Known rows, with every step that occurs
vufam > vozov: [ -9  16  10  18 -21 -14   7  -3 -19   3 -13 -29  20  14  24 -27 -13 -19
  12  18  -7 -12 -30 -28 -10  20  45   1  30 -17  -8  16 -28   0  32   2
 -29   1  29  -8   1   6]
fomu > vozov > bemevag > fonu: [ 21  25  29  32 -45 -11  -1  -2 -22   8 -24 -28  23  22   1 -33 -14 -13
   9  -4  -1  -2 -16 -67   7  18  44   9  35 -21  -2 -33 -25   7  17   3
 -18 -14  35  -9   4   3]
fonu > fifig > fumif > bemevag: [  7   1 -10  19  -9  -9 -11  -2 -43   5 -11 -21  19  15  26 -22   0 -13
  -2  16  -1 -20 -28 -43  -9   5  22   2  41  -5   4  38   8   6  29  12
 -35   7  15  -4   5  11]
vufam > fumif > bemevag: [-10   9 -15  15  -6   2   7   4 -28  13 -21 -24  26  36  33 -33   3 -23
   2   9   1  -4 -31 -79  -6  22  16   1  29 -14  -5  12 -19   8  16  10
 -28   3   8  -9  -5   8]
fonu > fifig > fumif > fomu: [ -1  -2  15  27 -19  -9  18   3 -32   9  11 -21  23   7  17 -15  -9  -9
  -8  18  -7 -21 -45 -10 -12 -14   5   0  44  -3  14  -4 -12   5  28   6
 -27   4  16  -3  -4   7]
bemevag > vozov > vufam > fumif > fomu: [-22  19  16  21 -10   4  24  -1 -21  22  12 -24  26  40  42 -29 -23  -4
 -21  11  -4  -5 -26 -43  -4 -12  -6  -8  26 -12  30  18 -30  11  -8  -2
 -19   3  13  -8   2  10]
fifig > vozov > bemevag > fonu: [ 16   1  24  20 -42 -11   7  -6 -24   3 -21 -29  24  14  36 -35 -24  -9
  -2   7  -5  -3 -13 -76   2   6  46   6  33 -19  24  28 -16   9   2  -3
 -34  -2  50   0   5   6]
fonu > vufam > fumif > bemevag > vozov: [-16   4  -9   3  11   9   1  -7 -37  23  -5 -25  28  41  41 -40  -2 -18
 -20   6   4   4 -18 -58  -2  10   7   3  25  -9   8  34 -18   7   5  14
 -14   5  13  -5  10  13]
vufam > fumif > bemevag > fonu > fifig: [  6   8  -7   4 -31   4  11   2 -38   9 -21 -24  19  29  20 -29  -8 -24
 -10   6  11   7 -30 -76   3  -2  -5   4  25  -9  11  52  22   9   4   8
 -34   0   5 -14   4  12]
fifig > fumif: [  1   4   5  35 -47  -8   2   3 -28  10  -2 -26  27   9  33 -20  -4 -14
   0  13  -2 -14 -33 -39  -8   9  36   3  41 -10   4 -17 -25   6  35  10
 -31   4  25   0  -1   6]
fonu > vufam: [ -3   9  17  11 -21 -11  -5  -1 -26  18  -6 -29  28  26  12 -28  -5 -19
   4   7  -4 -17 -13 -16 -11   5  31   2  27 -20  15  -4 -35   6  36   7
 -11   6  13  -5  -9   6]
fonu > fomu: [-11   9   5  24 -11 -14  22  -2 -22  20   5 -27  28  29  15 -26   7 -19
   4   9  -8 -19 -43 -24 -13   0  39  -3  30 -20   0  10 -42   4  30   1
 -32   6  -1 -13 -12  11]
vozov > vufam > fumif: [ -1  26  19  24 -37  -4   7   4 -21  15  -9 -26  24  39  31 -31 -15 -12
  -1   9   2 -10  -9 -57  -7   4  22  -4  24 -18   8   5 -12  15   8  -1
 -25   3  12  -4  -5   6]
vufam > vozov > bemevag: [  6  16  17  21 -14 -18  -3  -7 -19  -2 -32 -28  20  15  24 -37 -24 -12
  28  17  -7 -18 -20 -49 -10  25  66   9  33 -14 -16  35 -15   2  19  -2
 -31  -4  47  -3  11   4]
bemevag > fonu > fifig > vozov > vufam: [ 14  13  29  10 -41 -12   1  -7 -29   6   2 -28  15  19  27 -24 -31  -4
 -22  13  -3  -8   4 -39  -2 -21  19  -7  25 -19  49  63   8  15  -1  -9
 -33   7  18  -7   5  10]
vufam > vozov > bemevag > fonu > fomu: [  6  13  18  19 -29 -11  19  -8 -21   6 -26 -30  22  14  18 -39 -17 -15
  14   4  -1  -8 -18 -58  -2   6  48  13  30 -10  -1  70  -5   1   3  -5
 -34  -7  33 -11  14   8]
fonu > fifig > vozov > vufam > fumif > bemevag: [  1  14   8  10   2  -6   0  -5 -34   7  -7 -22  16  37  37 -35 -17  -5
 -18  17  -2  -7   1 -67  -7  -7   6 -10  29 -15  22  63  21  18  -7  -5
 -33  11  12  -3   0  11]
fomu > fonu > fifig > vozov > vufam > fumif: [ -1  20   6  32 -29  -2  19   4 -27  17   9 -28  16  15  22 -37 -23  -7
 -24  18   4  -2 -17 -47  -4 -21  15 -12  34 -27   0  27  30  19   3 -13
 -15  -2  19  -4  -6  13]
fifig > vozov > bemevag > fonu > vufam: [ 16  -2  31   9 -39  -7  -1  -9 -28  10 -16 -32  27  14  27 -40 -24  -8
  -6   1  -2  -3  14 -60  -1   1  35   9  31 -16  32  35 -14   9   2  -1
 -16   0  49   5   5   5]
vufam > vozov > bemevag > fonu > fifig: [ 22  14  25   9 -36 -15   0  -8 -29  -3 -34 -29  13   8  12 -33 -32 -14
  15  13   3  -6 -14 -48  -1   2  46  12  30  -7   0  74  25   3   5  -4
 -36  -7  39  -9  22   8]
bemevag > vozov > vufam > fumif: [ -8  23  17  22 -27   0   7  -4 -27  21   0 -27  24  41  46 -31 -22 -10
 -18  12   3  -4 -18 -54  -4  -2  20  -5  23 -16  16  26 -16  14  -6   3
 -27   2  16  -7  10  11]
fomu > vozov: [ -2  25  23  35 -20 -13   5   1 -20  16  -2 -26  24  25   3 -23   1 -18
   4   7  -7  -8 -34 -32  -4  19  40  -4  35 -26  -8 -68 -47   5  40   6
 -18  -4  11 -12 -10   5]

Rows
[-24  14  -9  17   3  -3  20   5 -17  17   4 -30  24   0  -2 -36 -13 -14
  -5  11  -8 -17 -27  -9  -8   2   8   2  32 -20   0  15 -26   2  35  -6
  18  -6  24  -5  -8   7] : fumif > fomu > fonu > vufam > vozov
[ 17  -1  31  18  -6 -22   0 -11 -29   2 -10 -25  19  16  28 -34 -24  -8
   8  20  -9 -15 -25 -44 -12  -2  53  -1  39 -18   5  34   3  10  13  -5
 -39   3  37  -2   0   9] : fonu > fifig > vozov > bemevag
[ -7  13 -15  22 -20  -6   1   6 -26  22  -1 -32  26  11   1 -32  -5 -20
  -4   6  -2 -16 -22 -20  -5   4  30   1  33 -29  -7 -14 -25   7  42   2
   8  -3  16  -8 -10   9] : fomu > fonu > vufam
[  2  39  25  34 -36  -9  13  -2 -19  25   1 -29  23  32  -5 -27  -4  -7
 -13  -7  -2  -7  -6 -42   4  -9  19  -6  27 -24  24   0 -28  10  13  -5
 -15  -4  -4 -17  -4   7] : bemevag > fonu > fomu > vozov > vufam
[ -9  24  -4  28 -15   0  26  12 -22  17   8 -25  18  22   4 -31 -21  -9
 -12  13   2 -17 -30 -33  -5 -24 -12  -7  31 -21   3  13  19  16   7 -10
  -1  -6   1 -11 -13  11] : vozov > vufam > fumif > fomu > fonu > fifig
[ -3   1 -20  27 -14  -6 -12   1 -35   8 -16 -23  26  17  37 -25   3 -12
  -1  10  -4 -18 -26 -61  -6  23  28   3  41  -7   3  13 -21   6  28  13
 -28   7  22   0   3   8] : fifig > fumif > bemevag
[  0  16 -12  40 -28   2  13  -1 -34  22  -4 -24  27  16   9 -28  16 -12
 -20  -5   2   2 -25 -66   6   7  11   4  43 -10   5  -3 -19   3  23  10
 -22  -5   7  -9   3   9] : fifig > fumif > bemevag > fonu > fomu > vozov
[-16  -1   2  29  -9   3  50   8 -24  16  21 -26  21   5  17 -32 -13 -15
 -28  20  -3   5 -55 -35  -5 -23  -7  -8  39 -24  -5  -6   6  11  15  -8
 -11  -4  17  -7 -19  12] : vufam > fumif > fomu > fonu > fifig > vozov
[ -2  39   5  30  -5   0  -8   2 -23  16 -16 -22  22  47  12 -37  -3  -8
  -7   3   1  -4   0 -80   1  20   9  -6  30 -20  -1 -19 -15  16   9   2
 -10  -3   7  -9  -4   5] : fomu > vozov > vufam > fumif > bemevag
[ -5  24  -7  16 -10  -1  -7   3 -26  11 -22 -24  23  47  34 -35  -8 -10
  -1   8   0 -13   0 -79  -4  15  11  -4  23 -15  12  30  -9  15   0   2
 -22   6   6  -5  -1   7] : vozov > vufam > fumif > bemevag
[ -3  24  20  34 -35  -7  28   0 -22  25   4 -29  27  24  -6 -25   7 -20
 -11  -4  -2   4 -34 -40   4  -2  20   0  32 -25   7 -29 -39   3  26   2
 -22  -6   1 -18  -7   9] : bemevag > fonu > fomu > vozov
[ -6  23  10  17 -10 -12 -10  -8 -25  16   1 -28  22  37  38 -24 -22  -6
 -10  12  -7 -16 -14 -32  -4   0  37  -7  24 -19  26  36 -34   9   8   1
 -27   6  16 -11  14  13] : bemevag > vozov > vufam
[ 23  23  32  22 -38  -6  -9  -5 -25  15 -20 -30  27  22  -7 -38 -14 -11
   4 -11   2  -3   9 -51   5  12  33  12  32 -20  12 -27 -18   8  18   4
  -2 -12  33  -3   4   1] : fomu > vozov > bemevag > fonu > vufam
[ 16  14  19  16 -47 -12   1  -6 -21  -2 -38 -31  19  10  23 -35 -29 -13
  17   7   0  -6 -11 -62   2  19  53  14  28 -13   1  55  -3   2   8  -2
 -30  -7  46  -6  17   5] : vufam > vozov > bemevag > fonu
[  1  21  35  40 -13  -2  27   4 -14  15  -9 -21  28  30   6 -40  -8 -10
   9   4  -5  -3 -35 -66  -3  17  14   4  40 -16 -15 -73 -29  10  12   1
 -11 -14  33  -4 -13   1] : vufam > fumif > fomu > vozov > bemevag
[ -2  -2 -15  17  10  -4 -12  -9 -49  11   0 -21  19  19  42 -21  -5 -11
 -18  18   1  -9 -37 -40  -3   1  18   2  39  -3   8  53   5   3  17  15
 -38   8  19  -6  23  18] : fonu > fifig > fumif > bemevag > vozov
[  3   8 -20  39 -34  -8   6   8 -36  13   5 -27  18  -6  14 -22  -7 -17
  -8  16   5 -14 -50 -22  -5  -9  28   1  46 -18 -18  -2  19   7  39   4
 -18  -5  21  -6   0  13] : fomu > fonu > fifig > fumif
[ 17  12  37  45 -12 -12   6  -1 -28   8   0 -19  22   8  -1 -28 -12  -1
   4  10  -6 -19 -31 -30  -7  -1  19   4  53  -8  -7 -39  -4   7  23   3
 -15  -9  35   0   1   4] : fonu > fifig > fumif > fomu > vozov > bemevag
[  7   6 -12  -1 -12  -8  -6  -3 -38   6 -24 -25  17  26  13 -23  -8 -20
  -4   7   0 -10 -23 -55   1   1  12   3  25 -14  25  65   2   5  18   7
 -33   4   6 -17   8  13] : fumif > bemevag > fonu > fifig
[  0  14  18   2 -45  -4   5  -5 -25  10 -14 -33  22   9  13 -31 -17 -19
  -5   5   3   0   2 -29  -2   7  25   9  23 -11  17  43 -15   1  23   2
 -12  -1  29  -5   8   5] : bemevag > fonu > vufam > vozov
[ 23  -4  20  23 -43  -6  12   1 -34   3 -12 -23  22   4  19 -26 -24  -5
  -1   8  -1 -16 -25 -45  -1 -14  11  13  43   2  21  35  15   7   4   3
 -30  -4  37  -1   9   7] : vozov > bemevag > fonu > fifig > fumif > fomu
[ 26   7  19  10 -39 -15  -3  -5 -32   2 -27 -27  18  18  12 -29 -25 -16
  12   7   2 -11 -20 -54  -1  -3  40  10  31 -15   9  45  13   7   7   2
 -37  -5  28 -10  12   9] : vozov > bemevag > fonu > fifig
[-23  10 -17  34 -19   5  43  16 -16  19   5 -27  27  14  14 -32  -5 -20
 -11  10  -1  -4 -58 -48  -2  -2  -1  -1  34 -24 -14 -40 -24   9  24   0
  -2  -9  12  -9 -22   9] : vufam > fumif > fomu > fonu
[ -6  10  21  16 -34   3  11   2 -28  21  -5 -28  30  30  20 -35  -3 -23
  -3   5   6   0 -17 -35  -8   2  16   3  28 -14   3 -23 -18  10  23   9
 -14   2  11   0  -9   4] : fonu > vufam > fumif
[ -8   0   8  32 -27  -7  17   6 -24  11   9 -23  29   8  27 -18  -4  -9
  -5  12 -10 -20 -43 -29 -10   2   9   1  43  -6  19 -29 -40   5  31   7
 -22   3  22   0  -9   5] : fifig > fumif > fomu
[ -7  39  30  46 -22  -3  23   0 -18  28   8 -25  26  43   4 -35   3 -10
  -9   0   2  -2 -14 -47  -5  -4  19  -8  31 -21  -4 -35 -21  13  13  -4
 -18  -4  -5 -11 -11   6] : fonu > fomu > vozov > vufam > fumif
[-20   9 -37  12  13  14   6   1 -37  29  -4 -29  26  28  30 -44  -1 -22
 -26   4   9   5 -28 -59   3   8   6   4  30 -21 -12  29  -3   7  11  10
   7  -5  16  -8  10  16] : fomu > fonu > vufam > fumif > bemevag > vozov
[ -9  13  20  49 -24  -5  18   6 -21  16  16 -22  28   9   7 -20   1  -8
 -10   7  -9 -12 -42 -26  -4   9   6  -2  48 -12   4 -82 -46   5  39   7
 -11  -4  22  -3 -11   2] : fifig > fumif > fomu > vozov
[ -6  38  28  39  -5 -15   7  -3 -18  24   7 -25  24  38  -2 -29   0  -6
  -2   2  -9 -19 -10 -25  -8  -2  31 -10  31 -25   5 -19 -38  11  25  -5
 -16   0  -5 -14 -11   6] : fonu > fomu > vozov > vufam
[ 33   1  17  25 -60  -9  -4  -3 -39   2 -20 -26  19   3  22 -27 -22 -10
   2   6   8 -10 -18 -58  -1  -7  35  14  42  -4  10  37  30   8   8   6
 -38  -4  40  -1  18   7] : vozov > bemevag > fonu > fifig > fumif
[ 17  12  27  45 -47  -2  13   3 -23   9  -7 -24  27   5   7 -28 -13  -3
  -6  -3  -3  -6 -24 -64   6   6  13  12  49  -7  12 -43 -22   7  16   5
 -11 -14  44   1   6   0] : fifig > fumif > fomu > vozov > bemevag > fonu
[ -8  15   2  17  -7  -2   0  -3 -26   9 -10 -23  23  40  50 -38 -13  -4
 -17  13  -4  -6   4 -86  -6   9  12  -8  28 -17  25  40  -8  18  -6  -4
 -25  10  20   1  -5   9] : fifig > vozov > vufam > fumif > bemevag
[-16   6 -13  13   5   6   8  -4 -34  17 -10 -24  25  41  49 -32  -3 -20
 -16  11   2   6 -41 -73   0  16  17   0  27 -11   0  28 -22   6   5  12
 -31   3  15  -9  11  14] : vufam > fumif > bemevag > vozov
[-19   6 -13  32 -23   3  17   7 -24  15  10 -29  25 -14  11 -34 -10 -10
 -15  12  -3 -14 -23 -11  -7   0   9   7  44 -10  -6   3 -10   3  35  -1
  16  -6  36   3   2   6] : fifig > fumif > fomu > fonu > vufam > vozov
[  4  17  -2  22  -7 -10  -8  -2 -23   9 -24 -33  21   4   6 -49 -22 -13
  16   9   1 -19  -6 -34  -7  16  54  11  35 -22 -24  35   4   5  23  -6
   8 -11  48   0  10   7] : fomu > fonu > vufam > vozov > bemevag
